Each row was made from one path, in order. Every step used is in the known rows, and no mark comes twice. Write each row's path.
Known rows:
B -> N -> X -> W -> S: [ 34   5  17  28 -24 -23   9  15  21 -33 -34   1   6  33  -2 -17  27  27
 -15  17  -7  27  34 -41   1  -7  -6 -37 -35   0  13   9  -1   4 -40 -23
   2  14  17  54  15]
M -> H -> P -> Z -> D: [ -3  -7  -2 -14  16  18   5 -15  -8   3  36  -7   5  -6  27  -8  -5 -22
  26 -14  15  10 -31   6 -12  35 -16  15  -7   3   3  10  -1  28  40  16
  14  11  12 -34 -13]
M -> H -> P -> K: [-18   1   3 -14   5  20  13 -23   6  -5  36 -11   6  -1  20 -20  -6 -10
  27 -28   3   8 -16 -15 -17  21  -7  24   4  12   7 -11  -3  11  21  11
  27   1  14 -32  10]
P -> Z: [  1  -9   0  -1   4   6   0  -2  -4  10  12  -1   5   1  11  -3  -4 -10
  11   3   5   0  -9   9  -7  11  -7  -1  -5   6   3   7   0   5  13   0
   6   3   3  -7  -7]
K -> P -> H: [-17   9   3   3   8   5   8 -14   9   8  21  -3   8  13  16 -24  -9 -15
  24 -14  -6  -2 -10   2 -18  18  -9  17   0  15   4  -1   7   9  13  -4
  14  -1  13 -15  13]
U -> D -> Z -> P: [-23 -22   1   2  17 -11 -10  10   3   8  10  -4  -3  -2   6  -2 -28  -6
  11  -5  16   6  -6   8  -9 -15  11 -30 -14  27  -8   2   3  -7  11 -15
   1  -3 -13  18   3]
X -> W: [  9   1   6   7  -7 -11   4   3   0  -5 -11   3  -1   6  -1  -8  10   8
   0   0  -5   5   5  -9   7  -1  -3 -13 -10   4  11   2  -1   2 -11  -6
   0   6   6  18   3]
K -> P: [-10  -1   2  -2   7   4   3  -5   2   4   6   0   4   7  10 -12  -4  -9
  15  -7  -3  -5  -5   3  -8   8  -2  11   2   9   6   2   4  10   6  -5
   8  -2   9  -3   9]
G -> J -> D -> U: [ -2   9 -11  -7  38 -22 -11   8  22  -4  -7  -3 -12  -4 -16  15  -5  12
  -8  -6  -1   4 -27  27   9 -11   6  -9 -21  -7  10  -7   1  10  30  -8
   3 -30  -2  14 -20]
N -> B: [ 10   0   9   7  -8  -1   2   7  16  -8 -10  -8   6   4  -6   4   5   6
  -2   5  -2   4  11  -8  -4  -1   9 -10  -5  -4   0   5   4   2  -7  -6
   3   2  -3  11   5]
Z -> P -> H -> M: [-24  16  -3   2   2  -2  14 -24   7   8  34 -10  12  10  28 -33 -19 -20
  21 -22  -2  11 -19  -9 -21  12 -19  10  -9  10  -2 -10  -1   6  26   2
  13  -3   4 -25   5]
J -> G: [  3   9  -6  -4  10 -13  -1  11   1  -2  -8  -1  -6  -8 -10  -1 -10   3
  -3  -3  -4   0 -12   7   3  -5   0   0 -17  -2   1  -8  -8   1   2   3
  -4 -11 -13  16  -4]
G -> J -> W: [  7  20 -13   7  11 -18  -3   7  16  -4 -19  -4 -14   7  -6   4  -5   9
  -9  -2  -9   2 -24   8  13  -3  -3  -9 -28   3   0 -12  -4   4   4   0
  -5  -6 -12  31 -10]
R -> U -> V: [ -3  -9  23   4  -7  15  -7  -8   9 -23  -5  -4  17  -7  -3  20 -10   5
   9 -17  -8   6  10  15   2  -9  11 -16  -3 -11 -14  31  22 -20  -7   2
   8  11   1  -3  -3]
Z -> D -> U: [  3  -8  -7  -2  20  -3 -21   2   3  -6  -5   3  -5  -2   0  11  -9  -1
   2  -1  14   6 -14  21  12  -5   2  -4   1 -12  -6  23   5  18  22  -4
  -2  -1   7  -8 -18]
V -> N -> X -> W -> S: [ 35   0  19  23 -26 -18   9  15  23 -30 -31   4   0  29   0 -13  26  26
 -12   7 -15  27  30 -32  11  -4 -10 -39 -38  -1  10  15   2   4 -42 -24
   3  20  19  58  16]
X -> W -> J -> D -> Z: [  9   8   3  -6  15 -31  11  28   8   2  -8  -2 -16  -3  -8  -9   2  18
  -8   1  -3   4  -4   3  15  -2   0 -30 -43  11  24 -18  -5   1   8 -13
  -3 -19  -5  51  -2]
M -> H -> P -> Z -> D -> U -> R: [ -8 -19   4  -9  24  18 -10 -21   3 -10  33  -4  17 -15  22   9 -21 -11
  33 -24  11  15 -33  27 -12  21  -2   1  -2  -9  -1  40  13  24  44   9
  25   8  16 -49 -18]
J -> D: [ -3   4  -5  -8  14  -9   2   7   6   5   4  -1  -9  -3  -4   4   5   3
  -1  -2  -3  -2 -10   7   3   2   4  -2 -10  -4  11 -10   3   3   8  -5
  -1 -15  -3   5  -7]
D -> Z -> P -> H: [-23  -2  -4   7  13  -9  -2  -5   7  22  27  -8   4   5  18 -25 -33 -16
  13  -9   9   4 -14  -2 -11  -4  -8 -11 -15  21  -3  -9  -3  -5  29  -9
   4 -11  -1   0   6]
Z -> D -> U -> R: [  0 -13  -1   0  17   1 -25  -1   3 -16  -3   7   6  -9  -2  20 -16   2
  11  -6   7   6 -10  27  10  -8  12 -13   3 -20 -11  43  18  11  16  -3
   2   2   7 -16 -16]
U -> D: [ -8 -10   5  -1   5  -1  -2   6   4 -10  -2   2  -3  -2  -5  12  -1   2
   7  -3   2   5   3   9  -9  -2  11 -13  -1  13  -8   7   9  -2 -11  -5
   4   8  -7   8   1]
Z -> D -> U -> V -> N: [ 17 -20  21   0   7   6 -23   2  22 -31 -10  -2   7   0  -6  25  -1   4
   2 -14   6  20  -8  23  16 -15   6 -22  -9 -20 -14  40  23  10   5 -11
  -2  10  11   5 -17]
R -> U -> D -> Z -> P -> H: [-37 -16  10  10  15  -1 -13  -4  13   1  22  -7  10  -1  13  -3 -40 -12
  27 -16   6  11  -6  16 -20  -9  11 -34 -19  24 -20  18  17 -18  14 -11
  15   3 -10   1   7]
K -> P -> H -> M: [-22  22   6  -2   6   8  18 -24  10   7  36  -8  15  12  25 -30 -10 -18
  27 -22  -9   1 -18  -2 -27  23 -14  22  -2  12   4  -9   6  15  20   2
  23  -1  13 -28  14]
V -> N -> X -> W -> J -> D -> Z: [ 29  -3  20   6   1 -32  10  42  34 -27 -21  -3 -13   4 -12  -8  18  26
 -16   4  -5  24  11 -10  12  -9  -1 -52 -60   4  19  -5   2   2 -12 -29
   0 -11   4  81   9]
N -> V -> U: [  4  -3   3  13 -10   3  -6   6   2 -29  -4 -13  19  -2  -6   7   8   8
  -6  -3 -16  15  13  -6  -9  -2  24 -16 -12 -16  -3  24  25 -12 -13  -6
  14  -5  -4   8   5]
H -> P -> Z -> D -> U: [ -2 -20  -6  -8  27  10 -17  -8   1   3  19  -1   3  -3  19   4 -15 -13
  22 -11  21   8 -30  26  -1  15  -6   2  -3  -1   3  27   1  29  44   1
  13   2  12 -25 -23]
H -> P: [ -6  -3   0  -6   4   7   4  -8   2   0  12  -3   3  -2   9  -4  -3  -4
  10 -12   2   2  -7  -4  -7   9  -1   7   1   4   6  -3  -5   6   9   5
   8   0   3 -10   1]
U -> D -> Z: [-12 -16   8   0  14  -6  -8  16   5   3   7  -2  -5  -7  -6  13 -15   4
   3   3  11   2   0  12  -7 -12  18 -29 -10  20  -8   0   6  -9   0 -11
   4   1 -12  18   4]
X -> N -> V: [ 13   5   9  16 -19  -6   0  10   6 -20 -13 -13   9  12  -5   0  19  21
  -8   1 -12  17  16 -17  -4  -4  11 -18 -21  -7   8  17  20   2 -13  -9
  -1   0   0  21   4]
D -> Z -> P: [-15 -11  -4   2  12 -10  -7   4   0  18  12  -6   1  -1  12 -14 -28  -9
   4  -2  13   1  -9  -1  -1 -12   0 -17 -13  15   0  -5  -6  -5  22 -10
  -2 -12  -5  11   3]
D -> U -> V -> N -> X -> W -> J: [ 38 -15  38  16 -16 -15   4  20  43 -59 -38  -3   6   9 -14   3  17  32
  -8 -18 -11  37  22   0  13 -19  -2 -45 -38  -8   4  32  15  -1 -26 -26
   8  11  16  61   3]
M -> H: [ -4   6   4  -4  -1   4  11 -10   1  -4  13  -6   3  -5   4  -5   1  -1
   2  -9  -4   5  -7  -5  -8   9  -6   8  -1   0   1  -8   0   2   7   8
   8   2   3 -16   3]
W -> J -> D -> U: [  3   6  -5 -11  24 -17   2  13  17  -9 -10  -2 -13  -5 -10   5  -1  16
  -7 -12  -4   5 -11  24   9  -3   1  -5 -21  -7  14  -4   1   9  19  -9
   4 -23  -3  15 -16]
V -> N: [ 11  -5  13   1  -9   3  -3   4  14 -13  -5  -2   4   4  -3   4  10   1
  -5  -1  -4   9   3  -4   1  -4   0 -12 -10  -7  -2   7   7   2 -12  -5
   0   6   2  11   4]
C -> Z: [  2 -13  -1   3   4  -6  -1   0  -7  10   9   0   1  -3   7  -4 -12 -11
  -1   1   3   2 -11   0   3   0  -2 -10 -14   5  -2   2  -7   1  18  -2
  -3  -4  -5   2  -6]
H -> P -> Z -> D -> U -> R: [ -4 -26   0  -6  26  14 -21 -11   2  -7  21   3  14 -10  18  13 -22 -11
  32 -15  14   9 -27  33  -4  11   4  -7  -1  -9  -3  47  13  22  37   2
  17   6  13 -34 -21]
V -> U -> D -> Z -> P: [-24 -25   0   4  15  -7 -16   9   3  -5  11  -8   7  -7   5   4 -28  -5
   9  -7   7  11   0  10 -11 -17  23 -38 -18  17 -11  17  18 -15   2 -19
  12  -4 -14  17   6]
G -> J -> W -> X -> N -> B: [ 32  35  -2  24 -17 -25  -1  18  39 -16 -47 -18 -13  32 -12   3  12  45
 -20   4 -19  11   9 -12  20  -7   4 -33 -65  -3  13   4  13  17 -19 -19
  -6  10  -9  61  -3]
M -> H -> P -> Z -> D -> U -> V: [ -1 -20  13 -11  23  20  -4 -20   9 -12  31 -11  15 -10  21   9 -16 -11
  29 -32  15  18 -33  27  -7  18  -8   5  -4  -4  -1  30  12  21  46   7
  21  10  17 -38 -24]

Write each row's path:
[ -4 -11  -5  -6  20  12  -7  -2 -10  11  18   2   3   8  25 -11  -8 -26
  29   0  14  -3 -23  18  -5  26 -11  11  -5   7   3  24   7  30  30  -1
   6   6  15 -11  -8] : K -> P -> Z -> D
[ -9 -23   2  -2  28  12 -22  -8   2  -2  15   5  15  -1  19   5 -24 -16
  36 -11  10   2 -25  39  -5  11   3  -3   1  -5  -2  53  22  27  34  -9
  17   3  19 -26 -13] : K -> P -> Z -> D -> U -> R
[ 26 -20  46  23 -29   2  -4   8  34 -56 -28  -2  19   6  -8  14  16  20
   3 -13 -15  32  30  -9   5 -17   8 -51 -30 -14  -8  46  27 -18 -40 -19
  10  24  15  45  12] : R -> U -> V -> N -> X -> W
[ 29 -10  23  19 -21 -13   3  16  25 -33 -23   2   2  13  -5  -7  25  15
  -7   4  -7  26  20 -24   3  -8  -4 -35 -27  -2   6  15   5   3 -32 -21
   2  13  14  48  15] : V -> N -> X -> W
[-38 -28   8   0  16   7 -19   0   8  -5  18  -6   7  -1  14  -2 -40 -11
  33 -17  14   8  -4  11 -12 -15  17 -30 -13  26 -16  22  15 -13  13 -14
  20   1  -5   7   9] : R -> U -> D -> Z -> P -> K
[ 20  15   5  33 -35  -9 -10  11  21 -41 -34 -18  16  19  -5  13  10  50
 -11 -10 -39  22  27  -7  10  -8  30 -45 -55 -24   6  50  50  -7 -43 -22
  11  15  -7  34   5] : J -> W -> X -> N -> V -> U -> R
[ 12   2   9  18 -22  -3  -8   9   6 -34 -13 -18  20   7  -7   6  19  23
 -10  -2 -21  21  21 -14  -6  -6  23 -26 -26 -16   5  32  35  -6 -22 -13
   9   0  -1  20   7] : X -> N -> V -> U
[-13  22   4   0  -1   3  16 -19   9   3  30  -8  12   5  16 -18  -6  -9
  13 -15  -7   6 -13  -5 -20  14 -13  11  -5   4  -2 -12   2   4  14   7
  15   2   5 -25   5] : P -> H -> M
[-33 -27  -1  -1  17   2 -19   4   6  -7  22  -9   8   0  13  -7 -34 -11
  25 -14  11  12  -3   4 -14 -14  21 -29 -15  25 -10  17  20 -10   7 -21
  23  -5  -5  11  12] : V -> U -> D -> Z -> P -> K
[ 27  -5  21  23 -20 -18   4  17  23 -35 -26   0   7  18  -6 -11  26  17
 -10  13   1  26  24 -32  -6 -11  -1 -33 -24  -1   9  10   3   3 -30 -20
   2   7  12  44  14] : B -> N -> X -> W
[ 14 -12  28   2 -12   9  -2   0  20 -24  -6  -6  12   2  -6  14   8   4
   0 -12  -7  14   6   2   3  -9   4 -18 -11  -9  -8  17  18  -8 -17  -7
  -1  12   4  13   1] : U -> V -> N
[  1 -19  21  18  -3  -6 -17  26  18 -42  -5 -20  24  -2 -16  20   4  15
 -11   8  -2  27  19  -6 -24 -20  44 -56 -29   0 -11  26  35 -18 -24 -20
  16  -4 -16  33  12] : B -> N -> V -> U -> D -> Z
[ -9 -14   4   1   3   3 -10   5   3 -24  -1  -2   7  -6  -6  18  -1   3
   6  -5  -6  10   9  11 -10  -4  23 -21  -6   2 -11  22  24  -9 -20  -8
  14   8  -9   6   3] : V -> U -> D
[  9 -27   7   3  20  -3 -21  -1   2  -8   3   0   4  -6   4  17 -23  -7
   6 -12  14  13 -21  27  18 -11   3 -19 -13  -9 -12  35  10  10  35  -7
  -4   0   4  -2 -27] : C -> Z -> D -> U -> V
[ 26  33  -7  30 -19 -22  -9  18  26 -36 -42 -23   0  26 -12   6  15  48
 -24  -4 -33  22  10  -9  16  -7  18 -39 -72 -15  10  24  34   4 -24 -18
   5   2 -11  57  -4] : G -> J -> W -> X -> N -> V -> U
[ 28  13   4   8  -4 -32  16  33  14 -33 -35   2 -14   2 -14 -19   8  24
  -9  -3 -10  19  10  -9  10  -3 -11 -23 -48   3  12  -2 -12   5 -16  -9
  -2  -5  -3  70   5] : N -> X -> W -> J -> G
[-32 -24   0  -3  19  -2 -11   5   6   7  22  -5  -3   4  14 -13 -33 -12
  27 -12  19   7  -9   2 -12 -12   9 -20 -10  34  -7   2   5  -3  16 -17
  13  -4  -3  12   9] : U -> D -> Z -> P -> K
[ -5 -14  -2 -12  27  14  -6 -17   2  -1  32  -7   7  -9  23  -1 -13 -14
  24 -19  18  14 -37  21  -9  24 -12  11  -4  -1   5  19   0  31  51   9
  21   4  15 -41 -21] : M -> H -> P -> Z -> D -> U
[ 20  -6  21   7 -16   1  -1   9  29 -21 -14 -10  10   7  -9   8  15   7
  -6   4  -6  13  13 -13  -3  -5   9 -22 -16 -11  -3  12  10   4 -19 -12
   3   9  -1  22  10] : V -> N -> B
[-10 -25  14  20   0 -10 -19  21  17 -36  -2 -22  25   4  -4   5 -10   5
  -2   1   2  31  13 -10 -26 -23  37 -56 -33   6 -12  28  32 -16 -13 -25
  14  -8 -16  33  12] : B -> N -> V -> U -> D -> Z -> P
[ -4  -9   6   4  -5   8 -11  -4   1 -24   2  -2  21 -11  -3  15  -8   4
   7  -7 -15   6  10   9  -4  -5  22 -18  -3 -18  -9  35  28 -14 -15  -3
  15   3  -1  -9   6] : V -> U -> R
[-28  10   0   2  11  -8   8 -14   8  21  43 -14  11   4  27 -31 -33 -18
  17 -16   6   7 -22  -6 -20   2 -13  -6 -17  19  -2 -17  -4  -1  37  -3
  12  -9  -1 -14   7] : D -> Z -> P -> H -> M
[ 11  -9  20  20 -20   5 -13   7  14 -54 -11 -15  39  -1 -11  16  11  14
  -4   1 -19  26  22 -12 -20 -12  36 -36 -17 -30  -9  46  43 -15 -30 -10
  16  -2  -3   7  11] : B -> N -> V -> U -> R
[ 26   4  10  13 -14 -20  17  22  13 -30 -27   3  -7  10  -5 -18  18  20
  -6   0  -6  18  22 -17   7   2 -11 -22 -31   5  11   6  -4   4 -19 -12
   2   5   9  54   9] : N -> X -> W -> J
[ 17 -21  41  16 -22  14  -8   5  33 -51 -17  -6  21   1  -7  21   6  12
   2 -13 -10  26  24   0  -1 -15  11 -38 -21 -18 -19  44  28 -19 -28 -13
  10  19   9  27   9] : R -> U -> V -> N -> X
[ -9  -9   2  -3  11  11   4  -6  -1  13  18  -2   9   8  21 -15  -8 -18
  25  -5   2  -5 -15  11 -15  19  -8  10  -2  15  10  10   4  15  18  -6
  15   1  11 -10   2] : K -> P -> Z
[-22   3  -4   5   6  -8  13 -24   0  17  42 -10  13   7  34 -36 -32 -30
  21 -21   1  13 -29  -9 -20  12 -21   0 -23  14  -4  -8  -7   8  43   1
  10  -7  -1 -23  -1] : C -> Z -> P -> H -> M
[  2 -27   9  -6  24  16 -16 -11   8  -8  18  -4  11  -5  17  13 -18 -10
  27 -22  18  13 -27  32   1   9  -2  -4  -3  -4  -2  37  12  19  39   0
  13   8  15 -23 -27] : H -> P -> Z -> D -> U -> V
[-15 -13  13   2   2   8 -10   0   5 -21  -5   1   6  -7  -6  22  -7   4
  13  -8  -3   6   8  18  -9  -5  19 -23  -4   3 -17  27  20 -12 -14  -2
  11  13  -9   2   0] : R -> U -> D
[ 31  -4  18   7   2 -30   6  29  43 -42 -33   0 -11   8 -15  -2  25  32
 -13  -8 -11  31   9   1  13 -10  -2 -41 -48  -9  20  12   6  11 -13 -30
   6  -9  12  64  -1] : V -> N -> X -> W -> J -> D -> U
[ 33 -17  38  20 -26  -7   4  13  32 -45 -24  -1  10  12  -8   3  23  19
  -2  -7 -10  31  25 -18   6 -14   1 -41 -27  -5   1  26  17  -8 -37 -22
   3  19  16  51  12] : U -> V -> N -> X -> W
[ 27  36  -7  28 -17 -25  -2  20  26 -23 -43 -18 -11  31 -10   1  15  47
 -22  -1 -25  18   4 -12  17  -6   7 -31 -67  -5  12   9  19  11 -16 -14
  -6   2  -9  59  -7] : G -> J -> W -> X -> N -> V
[-31 -13   2   6  18 -11  -4   2  11  13  26  -6   0   4  13 -13 -33 -13
  21 -12  11  10 -11   7 -19  -6   2 -24 -16  33 -11  -2   6  -7  18 -14
   8  -2  -8   7   7] : U -> D -> Z -> P -> H
[ 24 -13  36   8 -20   7   0   7  36 -32 -15 -14  19   5 -12  18  12  11
  -2  -7 -10  18  17  -6  -1 -11  13 -28 -16 -13  -9  22  22  -6 -24 -14
   3  14   1  25   7] : U -> V -> N -> B
[ 23 -19  36  10  -9   3 -10   4  46 -36 -20 -14  20   3 -15  24   4  18
  -4 -14  -6  22  11   8   2 -22  17 -33 -12 -17  -7  31  23  -3 -14 -21
   9   7   4  18  -1] : D -> U -> V -> N -> B
[ 19  -6  15  17 -12  -6  -1  15  22 -30 -16  -5   8  12  -4  -3  16   8
 -10  12   6  21  19 -23 -13 -10   3 -21 -14  -5  -2   7   4   1 -19 -14
   2   2   6  26  11] : B -> N -> X
[ 20 -33  20   4  11   0 -24   2  16 -21  -2  -2   9  -3   1  21 -14  -6
   2 -13  10  23 -19  22  18 -14   4 -31 -24 -16 -15  42  17  11  23 -13
  -5   6   6   8 -22] : C -> Z -> D -> U -> V -> N
[ 36 -24  31  18  -6 -11 -17  15  34 -50 -29   2   5  10  -8  14  14  19
   0  -9   4  36  10   4  19 -19   2 -45 -26 -16  -5  49  21  10 -15 -26
   0  18  23  43  -6] : Z -> D -> U -> V -> N -> X -> W
[ 22 -24  33  15  -8   0 -10   8  42 -42 -18  -5  12   4 -10  18   5  19
  -5 -14  -2  29  14   6   2 -23   8 -33 -14 -14  -9  33  19  -6 -15 -24
   9   7  14  26   1] : D -> U -> V -> N -> X
[  2 -23   0   0  21   8 -25  -3   0  -6   9   6  11  -8   9  17 -20  -7
  22  -4  13   7 -20  36   3   2   5 -14  -2 -14  -8  50  18  17  29  -3
   9   5  11 -23 -23] : P -> Z -> D -> U -> R
[ 18   4  15  12 -18  -6   1   8  18 -13 -18 -13   7  12  -6   3  15  20
  -5   7  -6  10  20 -17  -2  -6   9 -20 -19  -4   8  12  14   8 -16 -13
  -1   7   0  24   8] : X -> N -> B
[ 10  19 -11  13 -12 -11   2   5  14   2 -23  -3 -15  18   3  -2  -1  23
 -11  -4 -12   0   1   1  18   1  -3 -10 -32   1   7  -2   2   5 -15 -10
  -2  12  -7  21  -6] : J -> W -> X
[-13 -19   7   2  12  -2 -15  15   4 -11   8  -6   6 -12  -7  19 -15   5
   1   0   2   7   6  14  -8 -14  29 -38 -15  11 -10  15  21 -17 -10 -15
  14   1 -13  17   7] : V -> U -> D -> Z
[ 18 -35  28   9  12  12 -18   6  32 -32   0  -2  15  12  14   7  -3  -8
  24 -14  12  26  -9  23  -3   2  -3 -22 -19  -6  -6  57  26  24  15 -25
  16  13  29  15  -7] : K -> P -> Z -> D -> U -> V -> N -> X
[ 15  12   3  11 -12 -16  10   1  -1  -2 -18   6  -2  22   4 -14  11  19
  -5   4 -14   6  15 -18  14   2 -10 -16 -21   6  15   1  -4   3 -21  -9
   0  12  10  27   4] : X -> W -> S
[ 28 -35  26  11   5   8 -21  11  30 -36  -6  -2  11   5   4  18   0   1
  10  -7  14  31  -4  21   4  -7  -2 -33 -21 -15 -12  54  23  14  10 -20
   7  16  20  18 -16] : P -> Z -> D -> U -> V -> N -> X
